In the rows, zero is written as 128.
Known rows, with every step that occurs:
J X: [134 187 163 139 124 119 119 130 137 116  92 133 133 126 138 143 164 133
 142 134 124 104 109 125 141 167 129 109 133 106 136 133 111 143 161 142
 128 115]
W T V: [189  65 135 172 104 147 181 172 114 129 107  80 102 122  67 102 145 107
  83 118 146 155 119 123 122 133 122 146 106 102 122 129  90 120 118 148
 131 109]
J X W: [147 152 176 162 115 105 152 132 126 103  85  97 151 131 142 138 169 142
 154 136 127  99 120 129 141 160 128  91 131 118 119 158  92 163 131 140
 121 107]
D T W: [176  98 104 170 121 126 168 166 132 138  98  73 101  92  81 103 127 130
  80  98 141 141  96 135 122  95 109 131 113 123 141 149 131 101 108 153
 117 129]
V T: [133 153 140 145 120 155 144 162 125  89 124 112 113 114 118 113 113 127
 147 139 116 131 114 114 111  99 104 141 133 121 143 131 130 121 127 143
 117  96]
V X W T: [199  91 162 159 103 143 195 175  96 106 124  69 134 127 110  97  85 108
 106 117 137 127 118 129 128  95  98 106  74 133 111 141  74 125  95 167
 121  88]
H J X D T V K: [170 142 181 201 111 168 166 139 127  94  61 116 111  97  81 161 172 158
 154  91 162 141 102 106 129 164 124 127 129  57 119 147  92 167 126 191
 118  55]
V X J: [168 159 151 120 129 130 122 127 119 155 148 133 133 131 122 113  58 121
 122 107 116 122 120 137 124  89 126 109 109 146 108  97 147 139 118 183
 115 113]
T V X: [192 124 139 151 121 157 145 150 127 142 130 126 116 111  95 110 110 108
 106 126 135 150 115 118 127 132 108 140  91  93 116 111 114 125 118 177
 126 103]
X D T W: [185  66 126 186 118 119 194 171 115 115  91  54 110 108  70 111 147 146
 116  98 158 148 109 133 126  94 120 126 114 121 122 171 120 128  95 169
 126 102]
W X: [157 136 156 142 130 137 163 135 121 125  97 133 135 121 100 130 149 108
 140 115 126 130 119 148 133 147 145 106 108  99 123 138 118 124 109 143
 147 137]
D T V X J: [237 111 139 171 118 141 160 157 119 165 118  96 116 111  69 103  86 106
  86  83 135 147 105 130 106  88 116 134 103 119 102 119 144 137  95 207
 107 109]
H J X V: [117 213 180 140 133 126 123 123 138 118  69 120 127 141 133 166 170 172
 155 143 139  97 105 112 146 153 151 112 147 115 108 149  98 171 181 155
 130  93]
V T D X: [169 156 153 162 128 154 187 189 115 102  92 100 100  60  96  83 129 129
 144 118 119 130 100 124 126 109 121 120 122  91 144 153 145 131  77 188
 126  87]
X D T V: [203  49 142 192 117 133 191 163 112 118  92  71 122 125  71 124 174 131
 122 104 166 158 128 117 111 126 129 149 124 100 105 169 115 152  91 167
 130  95]
X V T D: [167 116 151 163 126 150 170 198 118 101  97  84  89 103  93  94 171 157
 146 157 132 121  93 103 105  64 129 149 135 119 124 162 129 145 111 191
 122  95]
H J: [ 87 167 135 126 128 141 117 104 122 124 122 123 123 125 139 143  93 145
 114 118 132 122 134 123 144 138 136 127 132 136 126 123 117 134 157 120
 138 104]
T W: [144 112 113 148 123 121 147 149 133 136 118  95 107 101  94 105 128 139
 104 126 130 139 111 136 138 111 119 122 115 124 136 128 124 107 126 143
 124 134]
D X J: [163 153 145 124 133 104 152 124 127 157 114 127 145 112 103 123  99 125
 151  91 110 133 129 153 131 123 153  88 131 129 104 124 163 151  78 164
 113 130]
D X V: [179 139 149 128 140 119 175 154 137 143  88 121 140 117  98 139 169 139
 174 125 130 137 112 134 126 125 147 102 128 102  93 164 137 157  80 162
 114 124]
X L: [141 140 163 139 143 110 127 122 107 140 110 126 122 143 108 127 117 118
 128 124 118 110 128 139 125 113 120 123 122 129 129 117 152 132 130 133
 134 154]
V K: [132 126 127 123 123 159 120 125 140 122 139 172 120 103 115 138 129 132
 156 118 122 140 114 127 116 118 116 124 124 102 135 108 129 121 103 145
 104 123]
V T D: [142 132 143 162 121 157 156 181 114  98 115  96  89  87 109  86 130 139
 121 140 126 120 103 109 115  88 116 148 128 118 152 141 133 124 119 172
 131  90]
X V: [153 116 138 128 133 123 143 144 133 134 112 119 129 144 112 140 169 148
 152 143 134 127 117 123 116 105 142 129 135 130  99 149 125 149 121 145
 119 133]
X W T V: [202  29 147 195  94 131 213 178 105 115 100  41 119 127  70 100 151 117
  92 123 150 149 129 128 120 125 120 129 102 115 104 153  71 137  85 145
 122 107]
H J X W: [106 190 182 160 117 116 140 108 117  98  80  92 144 129 151 153 134 161
 142 128 132  93 127 123 157 170 135  91 137 126 118 154  82 166 155 133
 131  86]
V T D X J H: [152 195 150 143 129 131 167 168 100 135  85  88 115  74  90  85  75 155
 132 110  97  99 112 127 135  91 138  83 147 136 124 132 183 159  89 200
 145  83]
T D X J H: [147 171 136 125 135 104 153 133 101 175  89 102 129  89  97 100  87 155
 112  95 107  98 126 142 152 119 163  70 142 140 110 128 182 166  88 184
 155 116]
J H: [102 169 117 114 130 126 117 118 117 141 114 123 138 131 134 135 102 150
 114 135 114 101 137 122 145 136 127 104 143 146 127 123 145 137 146 118
 156 118]

Rows:
[139 193 135 109 135 103 142 113 114 167 100 119 155 114 111 128  72 145
 137  98 100 106 137 145 147 133 151  65 146 144  98 120 179 163  95 156
 143 120]
D X J H
[200  98 159 156 118 120 205 176  97 154  93  75 106  87  69  77 105 121
  98  77 127 128 109 152 133 100 158  93 107 124 117 138 135 143  67 200
 130 112]
W T D X J
[182  95 183 194  98 119 202 186  98  99  68  49 114 109 107  93 176 136
 103 126 145  94 102 126 143 134 134  97 107 115 134 172  64 153 119 174
 138  90]
J X W T D
[156 161 140 144 124 107 161 131 113 167  75  85 131 107  59 110  91 142
 103 101 108 112 114 160 150 113 155  63 125 139 107 114 155 129 116 166
 163 140]
T W X J H
[163  73 137 161 110 143 179 180  97 124 110  78  91 105  92  82 134 123
  76 118 146 123 110 125 129 103 134 134 103 124 142 141  99 118 119 161
 143 110]
W T D
[175 141 179 178 119 118 168 152 116  96  65  93 140 133 117 144 182 142
 157 110 156 113 111 121 129 146 130 113 134 104 124 173 104 164 133 169
 131  82]
J X D T
[206  88 153 174 113 140 177 154 114 130 126  88 133 115  98 107 119 117
 115 129 136 146 126 122 126 123 106 122  89 105  99 139  98 143  90 175
 117 102]
T V X W
[166 138 166 137 131 119 156 122 115 146 103 125 142 131  88 126 122 113
 143  98 114 127 125 160 125 120 163  92 122 127 103 119 143 141 103 161
 137 147]
W X J
[168  61 149 166 101 125 196 164  99 103 112  58 132 136 109 107 127 122
 110 119 139 128 130 133 124 109 120 111 106 141 114 155  78 133  93 131
 123 110]
X W T
[184 167 163 144 132 145 190 187 135 102  85 105 126 104  89 122 155 138
 192 138 117 141  98 121 110  99 124 118 128  97 108 168 137 149  78 179
 103  94]
D X V T
[197  91 170 178 125 136 210 156 101 101  70  90 140 126  77 134 168 115
 152  90 155 139 120 143 120 129 147 111 110  96 109 177 113 145  84 166
 150 109]
W X D T
[142 136 189 193  99 131 190 161  90  93  60  46 108 106 117 107 141 157
  90 117 150  88 109 122 161 145 142  98 112 124 131 166  53 158 146 166
 145  69]
H J X W T D
[134 158 190 176  99 128 177 141 102  86  71  61 132 132 125 136 126 145
 114 117 141  98 118 126 156 157 131  93 117 126 122 157  51 155 154 138
 133  72]
H J X W T
[190 115 148 144 142 122 190 173 125 148  80 104 115  91  88 109 182 149
 152 125 137 128 102 131 128 114 159 108 121  95 103 173 139 159  71 193
 126 121]
T D X V
[185 114 179 193 115 152 224 188 107  73  74  63 108  96  51 101 151 131
 164 123 133 153 102 138 128  97 122 108 101  88 126 158 107 121  98 189
 146  89]
V T W X D
[216 115 165 195 139 117 202 164 101 145  47  73 101 100  29 108 137  96
  95  79 130 127  88 166 125 100 119 105  89  94 135 147 145 102  90 173
 141 164]
D T W X L
[112 165 127 110 127 104 108 106 112 162 119 117 143 141 124 128  75 155
 116 118 106  96 140 133 137 110 145  91 156 173 106 107 168 156 135 138
 147 125]
X J H
[204 107 181 168 132 122 209 182  79 142  71  78  93  93  57  80 121 106
 100  94 128 115 106 149 137 111 132 103  89  99 135 141 135 130  76 184
 144 130]
W T D X L
[197 105 154 164 130 127 197 171 134 139  67  88 114 110  50 120 190 137
 141 129 133 141  90 148 129 108 150 100 103  96 103 159 112 126 101 175
 133 146]
T W X V
[204 135 146 150 105 145 161 162  96 165 111  79 118 126  65  93  48 120
  66 105 123 123 120 123 133  99 118 103 101 139  98  94 124 141 125 194
 147  90]
W T V X J H
[148 137 127 168 114 147 163 181 133 100 109  77  92  86  83  92 110 137
 121 136 119 141  94 121 121  83  96 134 118 120 152 132 125 100 124 159
 116  99]
V T W
[190  98 148 160 119 140 212 190 101 131  87  82  99  80  81  80 132 113
  97  98 138 133 107 140 140 124 139 110  97  96 133 154 111 126  73 179
 141 103]
W T D X
[232  50 159 191  96 159 238 183 118 113  89  89 122  77  47 108 150 110
 142  92 138 173 112 138 117 137 114  97  88  60 105 148  84 137  19 179
  95 102]
D X W T V K
[149 161 166 198 117 124 176 149 119 100  51  55 108 103  93 136 148 170
 120  97 161 116  98 122 156 139 131 107 126 107 130 168  91 148 158 175
 136  64]
H J X D T W
[139 177 156 124 130 117 144 112 105 158  88 118 153 133  94 132  95 132
 128 105 104 100 133 151 140 128 162  67 138 142 100 114 158 151 119 154
 167 136]
W X J H
[206  45 140 191 111 165 184 160 124 112 103 114 111 102  58 132 177 136
 150  91 161 172 113 114  99 116 115 147 118  73 111 149 116 145  68 185
 108  90]
X D T V K
[229  53 158 193 100 130 247 184 106 121  79  47 131 100  58  99 147 108
 113 102 142 160 126 141 129 147 126 100  93  88  96 169  81 145  44 164
 117 105]
D X W T V
[123 236 193 157 124 153 139 157 136  80  64 104 113 124 123 151 160 171
 170 155 126  99  91  97 129 126 127 123 152 110 121 153 101 163 180 169
 117  65]
H J X V T
[169  83 142 163 123 127 177 151 107 108 102  86 133 135 106 133 147 137
 138 103 156 136 128 124 116 109 128 133 127 126 115 168 121 146 100 152
 129  97]
X D T
[167 147 183 203 113 139 172 140 114 101  50  74 120 121  92 150 173 155
 127 103 168 127 117 109 142 173 138 130 134  85 113 167  86 173 150 176
 142  59]
H J X D T V
[169 126 162 138 127 142 158 142 109 110 136 121 137 134 125 125 105 131
 155 125 144 134 128 121 133 111 116 117  98 118 108 135 110 146 120 180
 137  82]
V X D
[176 146 157 177 118 158 197 185 125  94  80  80  98  79  56  94 132 115
 132 122 117 145  86 140 126 102 113 113 100  90 145 139 118  95 105 173
 135 113]
V T W X
[178 186 172 177 117 134 172 200 147  95  56  74  97 103  78 116 190 161
 162 159 123 116  65 112 124  96 112 117 133  98 132 160 107 137 148 191
 104  90]
J X V T W
[160 139 152 147 125 148 158 178 132  95 103 102 114 130 102 123 157 148
 168 157 123 130 103 106 100  77 118 143 141 125 116 151 127 140 120 162
 105 100]
X V T
[200 112 153 160 124 147 176 161 105 112 117 100 133 126 111 121 108 123
 135 100 155 136 114 120 120  95 105 126  95 116 111 155 117 140 102 189
 127  75]
V X D T
[200 148 146 166 126 140 211 206 141 111  72  72 103  77  58 100 154 147
 168 135 122 150  80 129 119  81 114 110 118  93 116 167 137 127  75 194
 100 101]
D X V T W
[232  87 145 182 124 160 210 186 142 133  57 109 102  78  19 127 192 133
 144  92 141 157  62 144 105  81 129 109  97  68 114 159 122 112  59 201
 103 140]
D T W X V K
[189 124 161 195 115 112 188 172 123 105  54  61 115 106  84 123 183 151
 131 105 155 123  91 126 140 129 121 106 121  99 132 176 102 142 132 184
 127  86]
J X D T W
[158 174 173 140 130 114 135 146 144 125  73 126 133 142 121 151 204 153
 168 152 132 104  97 118 131 142 143 112 142 107 108 154 109 165 153 162
 118 118]
J X V
